Known rows, with every step that occurs
nafus/tebazer/buve/gizupul/mopi:  -3.9 -32.8  -6.4  17.1  -5.8  15.0   3.4  -0.9   0.9  -4.6  19.2  11.0 -25.0 -16.0   5.5   4.8  -8.5 -11.3  20.3   1.4  -1.4  30.3
tebazer/buve/gizupul/nosot/tiruf:  -9.2 -12.0  23.9  12.1   3.5  29.5 -11.1  -0.6   2.5 -15.7   1.7   7.9 -21.5 -23.8  -1.1   7.8   0.1 -11.1  21.7 -10.4   0.4  35.6
nafus/buve/gizupul/nosot/tiruf: -12.8 -15.2   3.7  12.4  -5.4  28.7 -14.4   1.3   5.2 -20.5  42.3   3.2 -28.2 -25.4   5.8  17.5  -1.7 -12.4  17.4   9.7  -2.6  13.5
tiruf/nosot: -15.8  -5.6  13.5   1.0   3.1  18.6 -24.8  16.2  -4.1   2.0  21.0  17.5   6.0   3.9 -15.0  21.0 -19.1 -20.6  25.2  10.0  -4.3  13.4
piban/buve/nafus/tebazer: -16.9 -17.4  -3.2  18.9 -20.9   7.6   3.2 -15.9   5.2  10.2  25.2  19.5 -31.3 -11.1 -10.6  20.8  -9.7  -7.7  15.8  11.2  -6.6  34.2
piban/buve/nafus: -22.4  -9.7   2.8  13.1 -20.3  12.4  -5.8 -19.2   6.3  10.5  14.3  17.7 -25.4  -9.8 -18.6  22.1 -11.1  -6.0  10.6  12.0  -6.9  32.8
tebazer/nafus/buve/gizupul: -26.9 -24.9  13.0  14.4  -9.2  21.2 -27.2 -25.4  -0.2 -15.4  25.6  11.6 -17.7 -18.3   9.2   9.3  -7.7  -7.2  13.8  -8.2  -8.9  19.3
nosot/gizupul/buve/tebazer: -11.6 -23.3 -10.7  22.7  -5.7  30.8 -13.3   0.7   7.3 -24.9  14.0   2.6 -17.0 -18.5   0.0  -3.4 -16.5 -13.3   4.4  13.3  -9.8  29.3
nafus/tebazer:  -7.8 -24.6 -15.6  18.7  -7.0   5.2 -10.7  -8.4  -6.9   1.6  30.7  18.6  -9.9  -7.0   3.4  12.4 -21.6 -19.9  12.1  18.9  -9.1  14.8
nosot/tiruf: -17.7   0.8  -0.4  19.5  -9.7  17.1 -28.6  -1.6 -14.8 -27.2  20.7  11.0  -1.7 -12.5 -15.8  21.1 -17.8 -15.6   8.2  21.2   2.6  11.8
tiruf/nosot/buve/tebazer/nafus:  -8.5 -23.0  18.2  17.1   5.5  13.2 -13.3  20.4  -3.3 -15.3  20.7  22.9  -7.9  -2.4  -9.3  22.1  -6.5 -16.8  36.1  -0.8  -5.9  13.0
gizupul/buve/tebazer/nafus: -17.5 -28.6   3.0  27.7 -11.6  31.4  -7.0 -10.4   1.1   4.6   7.6  14.0 -18.9 -14.2  14.1  18.1  -3.4  -4.6  12.7   2.0  -3.3  39.0
nafus/tebazer/buve/gizupul:  -0.4 -32.1  -1.4  19.9  -3.5   6.4  -1.4  -7.4  -0.9  -3.4  22.5  14.6 -23.6 -20.6   9.3   3.5  -7.0 -13.1  19.2   0.8  -6.3  29.3
piban/buve/tebazer/nafus: -17.4 -35.5   5.0  21.2 -23.2   9.7   3.0 -13.3   1.6   7.6  11.4  21.5 -22.9  -9.1 -14.2  13.1  -9.7  -5.5  16.8   5.5  -7.6  34.9
mopi/gizupul/buve: -13.6 -14.5  -3.5  12.0  -5.0  33.0 -16.1 -20.0  -3.2 -13.6   7.6   8.1 -10.9 -24.4  -1.9  30.5 -19.7 -15.6  -3.7  20.2  -1.6  55.9
tiruf/nosot/buve/piban: -15.0 -16.9  17.3  10.7  12.2  15.3 -26.7  18.3   5.5 -14.9  16.9  16.9 -17.1  -6.9 -18.0  25.2 -11.9 -19.5  36.8  11.8  -0.4  11.5
gizupul/buve/nafus: -22.2  -3.1   0.7  19.6  -8.5  34.0 -15.9 -16.2   5.9   7.7  10.7  10.1 -21.5 -14.7   9.7  26.9  -5.2  -5.3   6.6   8.4  -2.6  37.0
mopi/gizupul: -18.2 -10.6  -3.9   7.4  -1.5  19.3 -24.7 -19.1  -8.1 -17.6   6.9  12.6  -0.7 -15.3 -13.1  24.9 -25.5 -16.2  -1.7  19.5  -3.7  38.1
nafus/tebazer/buve:   2.1 -29.6  -1.8  20.8  -4.3   3.3  -3.6 -14.9  -5.4   5.1  21.0  19.3 -17.2 -14.4   9.0  14.1 -15.9 -20.3  15.7   7.5  -7.5  30.1
piban/buve: -12.2 -21.5  -1.0   7.0 -22.6  13.4  -6.9 -19.7   2.6  11.2  13.4  15.4 -16.6 -11.8 -25.7  18.4 -22.4 -15.9   2.8  25.1 -10.7  33.1
tiruf/nosot/gizupul: -14.8  -7.3   9.2   3.3   5.9  23.0 -25.8  22.2   0.3 -20.4  24.4  10.2   2.5  -1.0 -16.2   5.6 -23.0 -23.3  23.4   8.2  -7.7  14.2

Rows
-34.7 -26.1  15.8  18.7  -4.0  17.4 -35.8 -30.6   3.4  -9.0  18.9  14.4 -24.4 -14.5   8.2  19.3 -13.0  -9.8  20.8  -2.3  -2.4  19.6 -> tebazer/nafus/buve/piban
-14.8  -4.8  20.0  16.0   0.1  11.5 -18.1 -24.1   1.1   6.9  -4.4  18.0 -17.1 -12.5   2.0  21.4  -5.4  -6.9  15.0  -8.9  -3.5  33.6 -> tebazer/buve/nafus
-25.4  -3.0  -6.7  24.0  -3.7   7.0 -14.9  -9.6  -0.7   1.0  25.4  20.5 -19.1  -3.1   8.4  18.6  -6.5  -4.5  20.0   0.8  -3.5  13.5 -> buve/nafus/tebazer
-30.3 -25.6   8.1  11.7 -11.7  29.5 -22.4 -18.7   1.6 -16.5  22.3   7.9 -19.1 -13.7   5.4  10.3  -9.0  -5.4  15.0  -7.3  -4.0  20.6 -> tebazer/nafus/buve/gizupul/mopi
-11.6 -10.1   9.4   6.4   3.6  32.4 -19.6  21.3   3.7 -17.6  24.9   6.9  -4.8  -7.2  -8.4   9.6 -18.9 -22.9  22.2   8.8  -6.1  26.4 -> tiruf/nosot/gizupul/buve
-16.7 -23.9 -10.5   4.9 -13.1  28.3 -12.1  -2.6   9.1 -11.1  32.9  -1.0 -26.4 -18.6  -3.2  13.8  -7.8  -5.5   9.5  15.8  -1.6  12.3 -> nafus/buve/gizupul/mopi
-20.7   7.0  10.7  14.0   2.9  40.7 -19.3  11.8  -7.6 -20.2  18.3  12.7  -5.9  -4.5  -6.1  25.8 -16.8 -25.3  21.3  10.3   2.9  17.7 -> gizupul/nosot/tiruf
-11.0 -25.7  -5.1  24.7 -11.3  28.8  -4.6  -4.4   2.8   9.3   9.2  11.9 -18.2 -14.4   8.3  19.9  -5.4  -6.4   8.8  13.9  -3.3  35.0 -> gizupul/buve/tebazer
-20.1  -4.4   4.6   6.1   6.5  36.2 -18.0  -6.7  -5.1 -19.0   7.8  13.1  -4.4 -11.5  -6.8  29.5 -23.1 -22.9   9.0  12.0  -0.9  42.2 -> mopi/gizupul/nosot
-11.4 -24.4  -9.0  10.8  -3.9  27.8 -12.7   4.5   6.6 -32.6   8.1   4.6 -23.0 -18.6 -21.6   8.8  -8.7  -8.4  10.2  15.6  -6.1  10.9 -> nosot/buve/gizupul/mopi
-18.7 -12.6  11.8   8.9   7.8  32.4 -24.3  23.0   9.4 -19.0  21.3   5.8 -14.1  -9.1  -8.9   9.3 -16.3 -19.7  29.2   8.0  -0.7  26.1 -> tiruf/nosot/gizupul/buve/piban
-19.7  -8.3   1.9  -0.9   2.6  35.1 -18.6  31.4   2.7 -22.0  19.8   5.0   0.4   5.4 -21.6   7.3 -24.9 -20.9  25.1   9.3  -0.5  15.8 -> tiruf/nosot/gizupul/mopi
-14.0 -17.5  13.3  21.4   7.7  33.9  -8.3   6.5   0.6 -16.8   9.7  20.6 -17.2  -5.1   1.3  22.9  -8.9 -21.9  27.9  -1.2  -7.1  18.0 -> gizupul/nosot/buve/tebazer/nafus
-13.1 -18.5   2.6   8.1  -4.1  28.0 -14.5  -3.4   8.8 -10.4  38.1   4.4 -26.8 -22.5   6.6  15.4  -4.2 -12.6  15.2   9.7  -6.8  13.6 -> nafus/buve/gizupul/nosot
-12.5 -15.7  -9.3  14.9  -5.4  35.3 -21.9  -7.8   6.6 -25.6  14.3  -0.3 -13.0 -20.3  -3.9  -1.1 -24.3 -19.2  -2.6  18.5 -12.0  31.0 -> nosot/gizupul/buve
 -1.6 -31.0  -4.5  27.2  -2.3   4.8 -10.5  -3.1  -1.7 -17.8  10.0  20.6 -17.3 -13.4 -11.1  18.6  -8.4 -12.3  13.8  16.7 -11.6   7.8 -> nosot/buve/tebazer
 -6.8 -30.6  -6.1  21.4 -11.5   5.5 -10.1 -10.2   0.9   3.6  34.7  14.9 -20.6 -13.6   7.4  23.6  -7.5  -9.4  13.0  17.1  -7.4   9.1 -> nafus/buve/tebazer
-26.8 -19.8   1.8  18.5  -2.0  34.4 -26.3 -13.5  13.8   5.5   2.3   5.3 -31.7 -20.6   1.6  22.5 -11.4  -8.9  13.6  20.0   4.6  36.7 -> gizupul/buve/piban
-26.2 -28.9   5.0  27.1  -7.1  10.1 -15.2  -6.1  -5.9  -2.8   6.0  23.4  -7.1  -0.1   2.9   7.8  -6.4  -1.3  21.6  -7.3  -5.2  14.4 -> buve/tebazer/nafus
 -1.5 -28.8   2.7  19.3   0.4  14.9   1.8  -1.3   0.5  -4.0  22.6  14.7 -25.3 -18.8  12.3   5.9  -6.0 -16.4  24.3  -2.9  -4.9  31.3 -> nafus/tebazer/buve/gizupul/nosot
 -9.4 -15.4   7.7  19.3   7.9  32.1  -6.5  10.7   1.8 -13.6  10.8  19.3 -16.7  -5.4  -2.7  24.3 -10.2 -22.9  25.2   7.2  -7.1  15.0 -> gizupul/nosot/buve/tebazer
 -8.3 -19.8  16.9   8.8  -0.9  17.1 -16.1 -13.9   3.9  -4.6  -3.3   8.9 -17.5 -23.6  -4.8   2.6  -3.9  -6.7  12.1  -5.6  -5.5  32.8 -> tebazer/buve/gizupul
 -7.3 -15.7  14.6   6.4   7.1  19.1 -18.0  23.4   2.0 -21.2  23.7  14.0 -10.3 -10.6 -16.9  15.4  -6.5 -16.8  29.8   6.0  -6.7  11.3 -> tiruf/nosot/buve/gizupul
